Each row comes from the steps of one path. Every step used is in the known rows, and no mark comes twice. Write the path behind each row, first mark first.
Known rows
A U Y V R: -.14  .28 -.15 -.01 -.05  .06 -.13  .00  .07  .13  .11  .09  .09 -.10  .25  .03 -.17 -.07  .10 -.02 -.11 -.08 -.09 -.19  .02 -.15  .06  .06  .11 -.02 -.04 -.16 -.04  .02 -.06 -.10 -.27 -.09 -.20 -.06 -.17 -.28  .08  .13 -.09 -.08 -.15  .13 -.15  .11  .20 -.03
Q R K A U:  .02 -.16  .12 -.03  .01 -.09 -.06 -.11 -.16 -.25 -.04  .12 -.22 -.02 -.26  .13  .04  .10 -.05 -.10  .08 -.16 -.08 -.14  .04 -.13 -.02  .00 -.21  .00 -.22  .20 -.11  .27  .24  .14  .17 -.22 -.15 -.25 -.18 -.04 -.06 -.25  .11 -.08 -.08 -.08 -.12 -.22 -.04  .06
U A V R:  .15  .19 -.09  .08  .18  .04  .04 -.14  .13 -.02  .19  .11  .00  .02  .28 -.34  .17 -.14 -.13  .04 -.03 -.13  .19  .16  .00  .16 -.09 -.03 -.01  .16  .19 -.05 -.14 -.07 -.16 -.06 -.11  .20  .04  .02  .04 -.12  .28 -.05 -.07  .02  .02  .04 -.01  .18  .14 -.02
Q A:  .13 -.18  .24  .00 -.07 -.08 -.14 -.03 -.02  .20 -.12 -.04 -.22  .06  .25  .06  .08 -.19 -.01  .32  .14 -.21 -.07  .07  .13  .19  .06  .02  .11  .26  .20 -.05  .18 -.11 -.10  .09  .15  .14 -.04  .12 -.05  .14  .14 -.21  .11 -.01 -.12  .02 -.08 -.08 -.07 -.05
A V R:  .03  .21  .02  .02  .22 -.06 -.05  .08 -.05  .03 -.03 -.01 -.11 -.07  .15 -.01  .21 -.12 -.05 -.04 -.01 -.12  .13  .00 -.07  .03 -.20  .00  .02  .30  .12 -.01 -.17  .10 -.02 -.24 -.18  .11 -.04 -.03 -.07  .13  .00 -.09 -.07  .03  .04  .08  .06  .20  .05 -.16
Y V A K: -.26 -.06  .04  .04  .24 -.02 -.06  .02 -.27  .07  .04  .00  .13 -.01 -.28 -.02  .10 -.01 -.22 -.11 -.28  .10 -.01  .05 -.07 -.02 -.22  .09  .01  .02 -.08 -.16  .11 -.16 -.24  .02  .23 -.02  .14  .14 -.07 -.01 -.06  .11  .06 -.03 -.06 -.17  .08 -.03  .02 -.11
Y U A K: -.26  .05 -.23  .09 -.13  .09 -.05 -.18 -.18 -.19  .26  .08 -.07  .07  .15 -.52 -.05 -.02 -.17  .01 -.20 -.07 -.12  .03  .11  .10 -.20 -.05  .00 -.24  .17 -.01  .12 -.19 -.20  .20 -.08  .15 -.06  .17 -.09 -.17  .20  .20  .13 -.27 -.15  .09 -.05 -.06  .02  .13
K A U: -.10 -.03 -.03  .04 -.12 -.17 -.07 -.15 -.04 -.15 -.18  .16 -.02  .05 -.05  .29 -.05  .09  .11 -.07  .32  .02 -.15 -.15  .03 -.21  .18  .08 -.11 -.16  .09  .12 -.17 -.05  .14 -.01 -.19  .16 -.09 -.08 -.24  .31  .08 -.09 -.03  .00 -.06  .18 -.19 -.15 -.02  .01
A U Y V: -.43  .17 -.12 -.07 -.17 -.03 -.06 -.14  .02  .01  .00  .07  .08  .02  .37  .11 -.26 -.02  .06  .07 -.10 -.07 -.16  .00  .12 -.19  .15  .05  .09 -.11 -.10 -.16 -.04  .02 -.10 -.04 -.33  .02 -.14  .06 -.15 -.16  .04  .06 -.01 -.08 -.16  .04 -.18  .00  .31  .06
K A U Y V R:  .07  .26 -.08  .10 -.01  .01 -.02 -.01  .11  .00 -.03  .13  .28 -.13  .04  .13 -.17  .16  .15 -.17  .18  .06 -.10 -.27 -.08 -.18  .16  .05 -.06 -.19 -.11  .06 -.17 -.08  .18 -.04 -.35 -.03 -.10 -.11 -.14 -.06  .09  .22 -.21 -.02  .02  .16 -.22  .03  .12  .08
Q R V A K:  .05 -.43  .30  .01  .10 -.07 -.01 -.09 -.05  .01  .10  .01 -.18  .15 -.20 -.16  .03 -.27 -.26 -.04 -.34  .00  .21 -.02  .10 -.01 -.19 -.01 -.03  .58  .05  .03 -.18  .22  .07  .13  .43 -.38  .05 -.24  .12 -.11 -.09 -.23  .25 -.16  .11 -.26  .21 -.04 -.03 -.13
R Q A K: -.09 -.18  .13 -.04 -.10  .08  .14  .04 -.04  .05 -.15 -.12 -.07  .05 -.07 -.16 -.13 -.11 -.01  .24 -.13  .10  .01  .02  .03  .16 -.06 -.01  .19  .03  .17  .11  .30  .03 -.15  .20  .29  .02 -.09 -.01  .15  .13  .02 -.12  .12 -.06  .19 -.02  .17 -.07 -.11  .08
U Y V: -.15  .12 -.06 -.06 -.12  .11  .04 -.07  .06  .05 -.09 -.02  .15  .03  .37  .08 -.30 -.06  .09  .08 -.08 -.12  .02  .07  .05  .02  .20 -.06  .10 -.18 -.06 -.14  .02 -.07 -.12 -.05 -.12  .15  .10  .31 -.03 -.14  .05  .06 -.02  .05 -.18 -.17 -.10 -.03  .11  .02
Y V: -.23  .00  .01 -.09  .04 -.05 -.16 -.08 -.14  .07 -.17 -.04  .05  .06  .11  .28 -.08  .02  .08 -.01 -.04 -.14 -.05  .09 -.04  .02  .05  .02  .00 -.02 -.08 -.13  .03 -.01 -.12 -.09  .09  .22  .24  .29 -.26  .13 -.17 -.04  .11  .09 -.26 -.19 -.09 -.05  .00 -.06
Q A V R:  .19  .09  .30  .05  .24 -.13 -.12  .04  .01  .25  .06  .02 -.11 -.06  .14 -.12  .25 -.19 -.09  .15  .06 -.25  .02  .06  .06  .10 -.23  .10  .11  .38  .11 -.05  .01  .02 -.04  .03 -.12 -.01 -.14 -.06  .03  .08  .12 -.11 -.02 -.07  .12  .09 -.02  .20  .11 -.01
Y U: -.21 -.03 -.12 -.04 -.19 -.08 -.28  .05 -.18 -.06  .06 -.03 -.14  .06  .19 -.07  .01  .04  .09  .07 -.01 -.09 -.19  .08  .05 -.04 -.05 -.02  .05 -.22  .16 -.07  .11 -.10 -.02  .01 -.14  .16  .04  .20 -.11  .06 -.11  .15  .16 -.08 -.21  .15 -.07 -.15 -.12 -.01
K A U Y V R Q:  .06  .21 -.13  .00 -.07  .09  .13  .06  .21 -.03 -.10 -.01  .41 -.13 -.08  .10 -.26  .22  .25 -.12  .14  .23 -.12 -.24 -.09 -.09  .24  .01  .03 -.38 -.16  .08 -.04 -.04  .16 -.02 -.21 -.02 -.08 -.16  .06 -.04  .04  .29 -.22  .08  .18  .16 -.06  .00  .11  .15
R Q: -.07 -.18 -.12 -.10 -.21  .07  .07  .11  .00 -.08 -.25 -.20 -.05  .07 -.01  .15 -.15 -.05  .25  .16  .02  .17  .05  .10 -.07  .14  .20 -.12  .08 -.11  .22  .06  .17  .03 -.13 -.08  .30  .25  .08  .08  .10  .22 -.08 -.06  .11  .24  .00  .04  .21 -.14 -.21  .00
Y V R K A:  .28  .15 -.05  .08  .16  .15  .00  .20 -.10  .03 -.04 -.01  .13 -.13 -.40  .20  .13  .35  .01 -.34  .11  .03 -.01 -.11 -.20 -.03 -.01  .03 -.19 -.29 -.37  .06  .04  .02  .15 -.10  .04 -.04  .21  .14 -.15  .08 -.29  .16 -.13  .10 -.09 -.09 -.05  .07 -.23  .02
K A V R Q:  .17  .11 -.03  .03  .14 -.01  .20  .13  .14 -.14 -.18 -.01  .24 -.06 -.13  .05  .08  .15  .11 -.18  .21  .18  .09 -.02 -.18  .01  .03 -.04 -.06 -.18  .04  .19 -.12  .02  .22 -.09 -.08  .12  .05 -.11  .13  .33 -.04  .00 -.17  .15  .31  .11  .11  .07 -.06  .04
A U Y V R K: -.10  .26 -.24 -.02 -.03  .19 -.04  .09  .01  .07  .21 -.01 -.02 -.08 -.03 -.01 -.05  .16  .00 -.11 -.10  .01 -.11 -.18 -.01 -.16  .01  .06  .02 -.12 -.30 -.09  .02  .11 -.01 -.07 -.31 -.22 -.17 -.04 -.13 -.34 -.06  .16 -.11 -.07 -.13  .09 -.09  .12  .11  .06

Write each row's path
 .08 -.45  .30 -.03  .03 -.19 -.14 -.16  .13  .05  .11 -.01 -.20  .17 -.02  .03  .02 -.22 -.14  .06 -.25  .02  .05  .07  .15 -.12 -.07  .03  .03  .53  .08 -.08 -.18  .21  .10  .06  .29 -.42 -.03 -.37  .11 -.15 -.15 -.20  .25 -.08  .00 -.15  .13 -.05  .09 -.13
Q R V A U
-.22  .05 -.07  .07  .01  .14  .12 -.02 -.05  .06  .13  .01  .20 -.06 -.01 -.21 -.12 -.10 -.17 -.07 -.29  .06  .03  .06  .00  .05 -.03  .03  .08 -.10 -.06 -.16  .08 -.20 -.17  .08  .03 -.08  .04  .17  .08 -.22  .09  .16 -.08 -.08 -.04 -.13  .09  .00  .12 -.01
U Y V A K
-.14  .06  .07  .03  .09 -.21  .18 -.15 -.04 -.22 -.25  .11  .13  .05  .07  .12  .04  .10  .03 -.08  .31 -.02  .03  .08 -.02 -.10  .05  .01 -.16 -.14  .02  .16 -.22 -.03  .13 -.04 -.20  .24  .10  .11  .00  .42  .08 -.16 -.06  .06  .09 -.05 -.13 -.06  .05 -.01
K A V
-.08 -.17 -.01  .02 -.03 -.14 -.19 -.04 -.05  .03  .14 -.02 -.17  .03 -.23  .08  .25 -.10 -.12  .06 -.02  .16 -.12  .05  .06 -.08 -.08  .10  .02  .15  .24 -.18  .05 -.13 -.08 -.09  .02  .00 -.09 -.14 -.04 -.02  .11  .09  .04  .06 -.04  .17  .12 -.10  .00 -.16
V A U
 .24 -.44  .10  .01 -.12 -.08  .10 -.01  .16  .10  .04 -.05 -.09  .28 -.15  .09  .14 -.07 -.07  .03 -.05  .25  .15  .21  .04 -.03  .04 -.01  .01  .27  .15 -.05 -.05 -.04 -.01 -.10  .19 -.08  .33  .02  .32  .21 -.19  .00  .15  .09  .08 -.12  .18  .05 -.20 -.16
R V A
 .14 -.12 -.09  .03 -.19  .06  .16  .08 -.14 -.23 -.17  .02 -.18  .03 -.38  .27  .09  .31  .01 -.16  .35  .08 -.01 -.03 -.09 -.03  .12 -.04 -.26 -.34 -.15  .23  .06 -.01  .12 -.01  .05  .11  .18  .18 -.01  .36 -.11 -.08 -.03  .07 -.05 -.10 -.09 -.16 -.36  .06
R K A
 .16  .18  .11  .09  .23 -.12  .05  .07  .00 -.10 -.13  .07  .12 -.10 -.05  .05  .19  .07  .05 -.20  .31  .00  .07 -.09 -.15  .00 -.01  .01 -.14  .00  .03  .15 -.24 -.02  .17 -.13 -.20  .15  .05 -.04 -.06  .30  .07 -.04 -.17  .02  .22  .05 -.06  .09 -.09 -.06
K A V R
-.16 -.12  .11 -.15  .04 -.11  .15  .02  .11  .05 -.20 -.15  .05  .10  .15 -.05 -.08 -.06  .09  .31 -.04  .09  .00  .29  .08  .12 -.05  .00  .20  .02  .09  .03  .12  .03 -.08  .13  .10  .12  .00  .02  .32  .19  .01 -.18  .08  .10  .22  .00  .15  .04  .10  .14
R Q A V
-.11 -.02  .28 -.01  .12 -.22 -.04 -.13 -.05  .14 -.08  .04 -.09  .07  .29 -.01  .11 -.13 -.09  .28  .05 -.23 -.04  .22  .15  .05 -.14  .08  .12  .27  .10 -.08 -.01 -.02 -.08  .10 -.10  .13 -.03  .10  .07  .15  .17 -.27  .08 -.08  .06 -.05 -.09  .07  .20  .05
Q A V
 .15  .14 -.16  .01  .13  .11  .18 -.06  .19 -.11  .08 -.05  .14 -.01  .09 -.34  .05 -.07 -.02  .13 -.08  .10  .20  .19 -.07  .20 -.01 -.12  .10  .05  .21  .02 -.04 -.03 -.16 -.05  .08  .18  .02 -.07  .20 -.10  .21  .05 -.09  .15  .18  .06  .18  .14  .06  .04
U A V R Q
-.02  .13 -.08 -.06  .17  .03  .12  .20  .05 -.02 -.09 -.17  .03 -.06  .02 -.05  .09 -.07  .06  .03 -.10  .10  .18  .05 -.10  .07 -.11 -.07  .08  .13  .13  .03 -.07  .14  .00 -.19 -.02  .10  .02 -.07  .10  .16 -.05 -.02 -.06  .15  .25  .10  .22  .16  .02 -.03
A V R Q
 .11  .18  .00  .03  .22  .03 -.29  .10 -.07  .17 -.04 -.06  .07 -.08  .08  .18  .03  .02  .07 -.11 -.03 -.15  .04 -.06 -.15  .04 -.04  .01 -.02  .10 -.06 -.13  .03 -.01 -.07 -.18  .08  .08  .16  .14 -.22 -.03 -.19  .14 -.01  .10 -.19 -.03 -.03  .09 -.07 -.12
Y V R
 .32  .01 -.14 -.02 -.03  .19 -.07  .31  .09  .04 -.08 -.20 -.06 -.11 -.11  .06  .01 -.06  .21  .03  .01  .16  .13 -.14 -.20  .17  .10 -.11  .08  .09  .26  .06  .12  .02 -.01 -.19  .29  .10  .01 -.06  .01  .09 -.10  .11 -.01  .24  .10  .16  .26  .05 -.31 -.12
V R Q
-.01 -.10  .18 -.04  .17 -.10  .11 -.11 -.18 -.27 -.05  .05 -.08 -.04 -.16  .05  .09  .13 -.06 -.12  .07 -.19  .08  .06  .02 -.06 -.11 -.01 -.24  .00 -.30  .23 -.15  .27  .29  .12  .10 -.18  .01 -.12 -.03  .06 -.07 -.36  .07 -.03  .07 -.23 -.09 -.13 -.02  .08
Q R K A V
 .11  .24 -.13  .05  .19  .01 -.06  .13 -.11  .06  .05  .04  .10 -.10 -.38  .24  .11  .38  .01 -.32  .13  .07 -.11 -.17 -.17 -.19 -.06  .10 -.16 -.25 -.37  .04  .00  .08  .13 -.03 -.20 -.16  .06 -.07 -.23  .02 -.21  .22 -.13 -.02 -.09  .00 -.14  .11 -.05  .01
Y V R K A U
 .25 -.51  .36  .00  .09 -.11 -.09 -.07  .09  .08 -.01 -.05 -.17  .16  .00  .02  .07 -.23 -.10  .05 -.21 -.04  .16  .11  .06 -.01 -.07 -.05  .02  .48  .09 -.07 -.15  .15  .12  .05  .47 -.30  .14 -.23  .21 -.09 -.17 -.21  .23  .03  .02 -.25  .17 -.05 -.08 -.18
Q R V A
 .04 -.27  .00  .03 -.23 -.06  .16 -.07  .31  .05  .21  .03 -.07  .25 -.02 -.03 -.04 -.11 -.08  .07 -.10  .30  .03  .10  .13 -.19  .11  .01  .06  .13  .08 -.10 -.19 -.01 -.05 -.07 -.10 -.25  .09 -.13  .41 -.12 -.07  .09  .06 -.08  .10  .01  .13  .06  .11 -.06
R V A U Y
 .16 -.26  .22 -.01  .00 -.01  .02 -.03 -.13 -.20 -.10  .01 -.20 -.05 -.21  .14  .06  .10  .02 -.10  .16 -.17  .04 -.09 -.02  .04 -.03 -.05 -.24 -.01 -.21  .25 -.01  .22  .21  .12  .29 -.14 -.01 -.06 -.07  .04 -.06 -.29  .08  .02 -.06 -.20 -.06 -.25 -.24  .04
Q R K A
-.07 -.02 -.25 -.01 -.21  .02 -.19 -.18 -.04 -.11  .21  .01 -.04  .06  .28 -.33 -.07  .01  .05  .14 -.04 -.02 -.12  .23  .12  .13 -.03 -.07  .04 -.30  .23 -.11  .19 -.24 -.14  .08 -.07  .21  .03  .19 -.03 -.20  .16  .23  .12 -.10 -.24  .12 -.07 -.06 -.01  .10
Y U A
 .01 -.25  .12 -.10 -.02  .02 -.07  .01 -.20 -.12 -.01 -.03 -.42  .01 -.07  .08  .06 -.07 -.07 -.01 -.06 -.28  .07 -.03  .05  .07 -.06 -.07 -.13  .22 -.11  .09  .09  .26  .06  .08  .37 -.13 -.06 -.06 -.13 -.09 -.13 -.36  .18  .00 -.17 -.18  .00 -.19 -.22 -.01
Q R K
 .29  .02  .04  .07  .06  .17 -.06  .27 -.01  .14 -.01 -.16 -.08 -.13 -.21 -.19  .03 -.14  .01  .15 -.10  .08  .07 -.22 -.09  .21 -.14  .01  .11  .21  .20  .06  .24 -.02 -.12  .07  .29 -.13 -.21 -.15  .12 -.01  .04  .01 -.01 -.02  .20  .12  .24  .12 -.21 -.04
V R Q A K
 .04  .17 -.13 -.02  .18  .06  .08  .19 -.11 -.02  .11 -.03 -.22 -.05 -.17 -.07  .34  .09 -.17 -.19  .01 -.06  .16  .03 -.08  .01 -.24  .00 -.13  .12 -.10  .05 -.07  .19  .06 -.21 -.13 -.02  .03  .01  .04  .13 -.10 -.12 -.08 -.01  .11  .06  .06  .22 -.13 -.09
A V R K
-.04 -.03 -.08 -.03 -.07  .09  .01  .00  .11  .12  .07 -.09  .27 -.01  .08 -.02 -.09 -.06  .01  .04 -.12  .04  .01  .17  .02  .05  .13 -.01  .14 -.14 -.03 -.22  .14 -.23 -.14  .02  .04  .04  .17  .22  .16 -.24  .08  .17 -.10  .12 -.06 -.13  .04 -.03  .13  .00
U Y V A
 .12  .16  .05  .00 -.04  .14 -.08  .04  .07  .29  .24  .02 -.02 -.09  .00 -.12 -.02  .07 -.07  .13 -.07 -.14 -.18 -.13  .10 -.03 -.11  .15  .09 -.03 -.28 -.11  .18  .03 -.08  .15 -.23 -.31 -.20 -.06  .08 -.37  .02  .14 -.10 -.18 -.05  .09 -.14  .15  .15  .19
Q A U Y V R K
-.06 -.09 -.12  .02 -.16  .00 -.04 -.03  .13  .03  .24  .03 -.10  .01 -.01 -.09  .07 -.17 -.05  .13 -.03  .15 -.10 -.03  .12 -.07  .09  .05  .12 -.01  .20 -.20  .00 -.21 -.04 -.01 -.13 -.06 -.21 -.11  .09 -.22  .22  .12 -.06  .03 -.04  .14  .09 -.07  .15 -.08
V A U Y
-.20  .14 -.08  .02 -.16 -.08  .07 -.16  .05 -.13 -.08  .14  .28 -.03  .15  .19 -.28  .11  .11 -.11  .22  .04 -.18 -.12  .06 -.24  .24  .04 -.06 -.36 -.16  .03 -.14 -.08  .15  .08 -.35  .07 -.01  .02 -.14  .09  .10  .09 -.10 -.04 -.06  .07 -.28 -.11  .24  .13
K A U Y V
-.12  .03 -.12  .13 -.09  .12  .12 -.24 -.09 -.16  .09  .13 -.17  .12  .12 -.35 -.07 -.14 -.18  .10 -.11 -.08  .14 -.01  .05  .19 -.05 -.07 -.05  .05  .22  .03  .08 -.12 -.32  .11  .14  .20 -.07  .13 -.07 -.09  .35 -.12  .09 -.13 -.13 -.07  .00 -.06 -.06 -.03
U A K
-.14  .09 -.18 -.02 -.20  .06  .20 -.09  .03 -.19 -.01  .09  .14  .00 -.26  .19 -.13  .38  .01 -.23  .18  .11 -.16 -.06  .01 -.22  .11  .05 -.16 -.50 -.43  .12  .03  .05  .12  .08 -.25 -.05  .05  .08 -.01  .02 -.07  .12 -.15 -.06 -.05 -.07 -.19 -.06  .06  .26
R K A U Y V
 .09  .08 -.12 -.08  .16  .13 -.10  .24  .01  .14 -.11 -.19  .19 -.07 -.06  .15 -.09  .11  .22 -.05 -.17  .12  .04 -.04 -.20  .11  .07 -.04  .07 -.02 -.05 -.07  .16  .01 -.08 -.14  .21  .06  .18  .05 -.06  .00 -.31  .19 -.02  .24 -.01 -.06  .15  .09 -.14 -.05
Y V R Q
 .09  .19  .02  .02  .07  .25  .15  .16  .11  .23  .07 -.11  .26 -.13  .09 -.29 -.27 -.07  .04  .09 -.20  .01  .04 -.11 -.05  .16 -.04  .00  .22 -.07 -.14 -.04  .21 -.07 -.18  .12  .02 -.18 -.10  .03  .21 -.28 -.01  .18 -.14 -.08  .15 -.02  .08  .17  .07  .14
U Y V R Q A K
-.08  .11 -.07  .04 -.28 -.05  .11 -.15  .12 -.20 -.06  .17  .05  .00  .11  .14 -.17  .03  .10  .02  .31  .08 -.15 -.17  .11 -.17  .27  .00 -.07 -.27  .08  .13 -.16 -.08  .15  .01 -.31  .10 -.18 -.03 -.07  .12  .22  .01 -.11 -.07  .01  .13 -.20 -.17  .10  .07
K A U Y
